Every row comes from one small tree of marks. Brackets hold a mark, then the marks that hang from it, in alphabetical order. Every link used is in the known rows. Which tree was each row made from?
Known rows:
{topos {tefuba dukob}}: [ 25 -16 -23  32   7 -19  -8   3 -22  26 -19  17   9   8 -20  13  15  -4
   3   6  13]
{tefuba {dukob {geda fomas}} muko topos}: [-11 -36   0 -13 -19   3  27  -4  23   5  21 -14   1  -9   1 -19   6   6
   4  11  -7]
{kagep {tefuba {dukob geda} muko topos}}: [-19  10  24  12 -25 -11  20  15  -8 -12   8 -11  15  -9  10 -12 -39 -21
  21  -3  -4]
{fomas geda}: [-21  29  15  -4   7 -14 -21   1 -21   8 -30 -10   5  35   7  -9  12  11
 -12   5  23]
{muko tefuba}: [-16  65  13 -14  20 -11 -13  -1 -37  -4  -7  12 -17  17   3  -7 -25 -18
  -3  -4   4]
{muko {tefuba topos}}: [  1  48  22 -12   8 -12  17 -10 -18 -26   0  -4  -2  21  11  -4 -20 -23
  -8  11  -8]
{dukob tefuba}: [ -3  27 -19 -24  27  -2 -45  22 -24  10  -3   0  -5  34  -6  -8   6  18
  -4 -34  19]
{fomas geda {tefuba dukob muko topos}}: [ 20 -12   5  27 -49  -5  11 -32  26 -17 -25 -15  25 -16   2   9  21   7
  11  23 -13]
{fomas geda {tefuba muko topos}}: [  2  25   9  14 -25 -14   8 -11  19 -26 -24 -19  18 -14  14  -5  25   2
  17  13  -5]
{vifupu {tefuba dukob topos}}: [ 42 -28   8  12   0  -1  23 -10  -2  -4   2  26  24  20   4  18  11  -8
  -2  23   3]
{muko {tefuba {dukob {geda fomas}} topos}}: [ -9 -11  29  -8 -26   2  32  -7   2  14  25 -26 -19   7   9  -3 -27  -7
 -10   9 -28]
{muko {tefuba dukob}}: [ -1  24   8  -2  -6   2 -11 -24 -32   8  -6  17 -10  13  -8  14 -27 -17
  -6   6   2]
{tefuba {dukob geda} muko topos}: [-10  -5   6 -16 -15   4  16 -14  12   4  15  -6  33   5  -2 -10 -12 -13
   8   7  -4]
{fomas {geda {dukob {tefuba muko topos}}}}: [ 11 -12 -22 -15   0  14 -33 -25  32 -22   1  -8   6  20  18  -4  23  33
 -10 -20   2]
{kagep tefuba}: [-22  49  21  15  26 -23 -13  39 -52 -14 -22   4 -19  11   3  -9 -23 -19
  -6  -8  22]
{topos tefuba}: [  7  28 -20  18  32 -29 -10  27 -26  18 -19  11   6  10 -11  -6  19  -4
   9  -2  20]
{kagep {tefuba muko topos}}: [-13  39  13  12   2 -24  17  20 -16 -49  -9   2   4  -4  16 -23 -11 -23
  17   4  16]
{nizo muko}: [-36  -5  13 -20  21  -1 -14  -1 -18  16 -11  13  23  34 -18  12   1 -12
 -16  -4  32]
{kagep {tefuba dukob muko topos}}: [  8  -2   9  21 -21 -16  19  -2  -9 -37 -10   8  10  -6   6  -5 -16 -24
  12  13   5]
{dukob geda {tefuba muko topos}}: [-17  25  -8 -41   5   2 -13  21   9   0  30 -19  28  15  10 -29  -4  14
  26 -37   2]
{geda dukob fomas}: [ -6 -14 -14  -6  50  14 -19   1  -4   1 -13  14 -53   1  -9   7  12   7
 -52   3   7]
{vifupu {tefuba {dukob geda} muko topos}}: [  6 -15  14  -1 -14   5  23  -5  10  10  30  20  41  -7   9  -6 -10  -3
  34   5   2]
{dukob geda tefuba}: [-29  36   0 -33  25   1 -45  40 -22  36  16 -16   4  29   0 -15 -18  17
   9 -48   8]

Write each row's tree:
[ 14   0  20   8 -22   5  19   7   9  16  -4 -27  15  -8  -7  21 -16 -16
 -10  10 -28] | {fomas {tefuba {dukob geda} topos}}
[ 25 -34 -17  15 -24   3  29 -13  30 -19  -9  -3 -14 -41  -5   5  27   1
   3  25 -16] | {geda {fomas {tefuba dukob muko topos}}}
[  4   6   7   6 -28   7  17  -5  20   2   1 -15  28 -30  -6   4 -13 -11
  17   6 -26] | {fomas {tefuba {dukob geda} muko topos}}
[  9  -5 -18  18  42  17 -18   8   2   1 -26   5 -61 -35 -12  21  13   5
 -43   1 -10] | {geda dukob {fomas tefuba}}
[ -2 -34  29  -6 -31   3  24 -40  -2  -3  10   2  27  29 -11  34 -23 -23
 -14  11  -1] | {nizo {muko {tefuba dukob topos}}}
[ 17 -15 -24  11  25  15  11  -9  34 -35 -10   3 -36 -48  -1   9  29   2
 -26  13 -19] | {geda dukob {fomas {tefuba muko topos}}}
[ -5   5 -27  16  35  19 -18  -1  13 -15 -16  19 -55 -57  -8   3  18   7
 -18  -4  -5] | {geda dukob {fomas {tefuba muko}}}
[-39  34  -2  -5   5   2  -6  37  -1  18   3 -12 -24 -48   0 -23   2  10
  25 -13  -9] | {dukob {geda {fomas {tefuba muko}}}}
[ 23  -1  10  25   4   8  -2 -20  21 -21 -37 -22  -7   1   7  25  15   3
 -44  17 -19] | {fomas {geda dukob} {tefuba topos}}
[ 16  -6  23  25 -12 -16  20  11 -21 -22 -16  -7   0  20   3  13 -19 -25
 -18  18   4] | {kagep {tefuba dukob topos}}
[ 18 -20  -6  -8   8  13 -31 -14  19 -12  -9 -22  -3  40  14  11  17  28
 -38 -16  -3] | {fomas {geda {dukob {tefuba topos}}}}
[ -6 -32  13   8   3   6   4  25 -12  51  21  15 -15  -5   0  -1  -7  21
   8  -1   2] | {vifupu {tefuba {dukob {geda fomas}}}}
[-20 -25  -3   2  -4   8   4  16   0  36  28  28  -7 -27   2 -16  -3  21
  37  -7   8] | {vifupu {tefuba {dukob {geda fomas}} muko}}
[ 22  -5 -37 -22  27  19 -26 -16  21 -33  13  10  -1   8   5   0  12  11
 -12 -24   7] | {geda {dukob {tefuba muko topos}}}
[  7  18 -27 -30   8  -3 -14   5  11 -25  14  -2  18  17   9 -20  18  14
  18 -19  14] | {dukob {tefuba muko topos}}
[-50  -9  44 -18 -23  12  -5 -19 -21  46  20   3  20  18 -16  26 -51 -16
   2 -17   0] | {nizo {muko {tefuba {dukob geda}}}}
[-10   6 -18  19  -6 -16 -10   9  -9  39   9  10  27 -20 -13  -8  -3   0
  42 -14   8] | {topos {tefuba {dukob geda} muko}}
[ 16 -34 -40 -23  25  21 -15  -6  34 -29  20   5 -33  -4   6  -9  29  29
 -20 -18   1] | {geda {dukob {tefuba muko topos}} fomas}
[ 17 -24  -8  20  -6   4  -2   5  -2  15 -25  -3 -36 -25 -18  20  15   9
 -18  14  -6] | {geda {fomas {tefuba dukob}}}
[ 29 -24  -4   7 -10   1  21 -22  10 -20  10  37  33  -2   4   0  15  -4
  27  19  12] | {vifupu {tefuba dukob muko topos}}
[-14 -29 -24  18  -8 -14   0  19   3  43  16   6  -6 -31 -14 -18  15  17
  33  -7   3] | {topos {tefuba {dukob {geda fomas}} muko}}
[ 17 -14 -10  -8 -13  -1  17 -30  13 -24  -5  11  24  10  -7  -1  13 -15
   2  25   8] | {tefuba dukob muko topos}
[ -7  19  33  -9 -21   2  22 -15  -8  13  19 -14  12  20   4   5 -42 -23
  -3   4 -23] | {muko {tefuba {dukob geda} topos}}
[ 21   8  15  -2 -20  -2  19 -32  -8 -12   1  -2   3  23   0  11 -21 -24
 -12  21 -11] | {muko {tefuba dukob topos}}
[ 34 -40  -2  22 -18   2  31  -1  17  -6 -18 -17 -22 -20  -8  20  18  -2
 -26  26 -22] | {geda {fomas {tefuba dukob topos}}}
[ -7   0  18   7   9   5  -9  14 -23  46  15  24  19   6  -2   6 -23   4
  15  -6   8] | {vifupu {tefuba {dukob geda}}}
[  4 -11  20 -14  -7   3  19   2   2  16   6 -18  24  29  -4   7 -16 -14
 -19  16  -8] | {tefuba {dukob geda} topos}
[-19  49   1  14 -14 -10 -23  -3  -5  -3 -29  -3   6 -23   6 -10  20   9
  20   1   5] | {fomas geda {tefuba muko}}
[-20  -3 -18 -39  -4   1   0  29  20   4  39 -26  -3  -2  14 -37  12  26
  21 -33  -3] | {dukob {geda fomas} {tefuba muko topos}}
[ -4 -18 -46 -18  38  21 -47   3  11  -7  14  18 -51 -15  -4  -8  22  36
 -13 -34  15] | {geda {dukob {tefuba muko}} fomas}
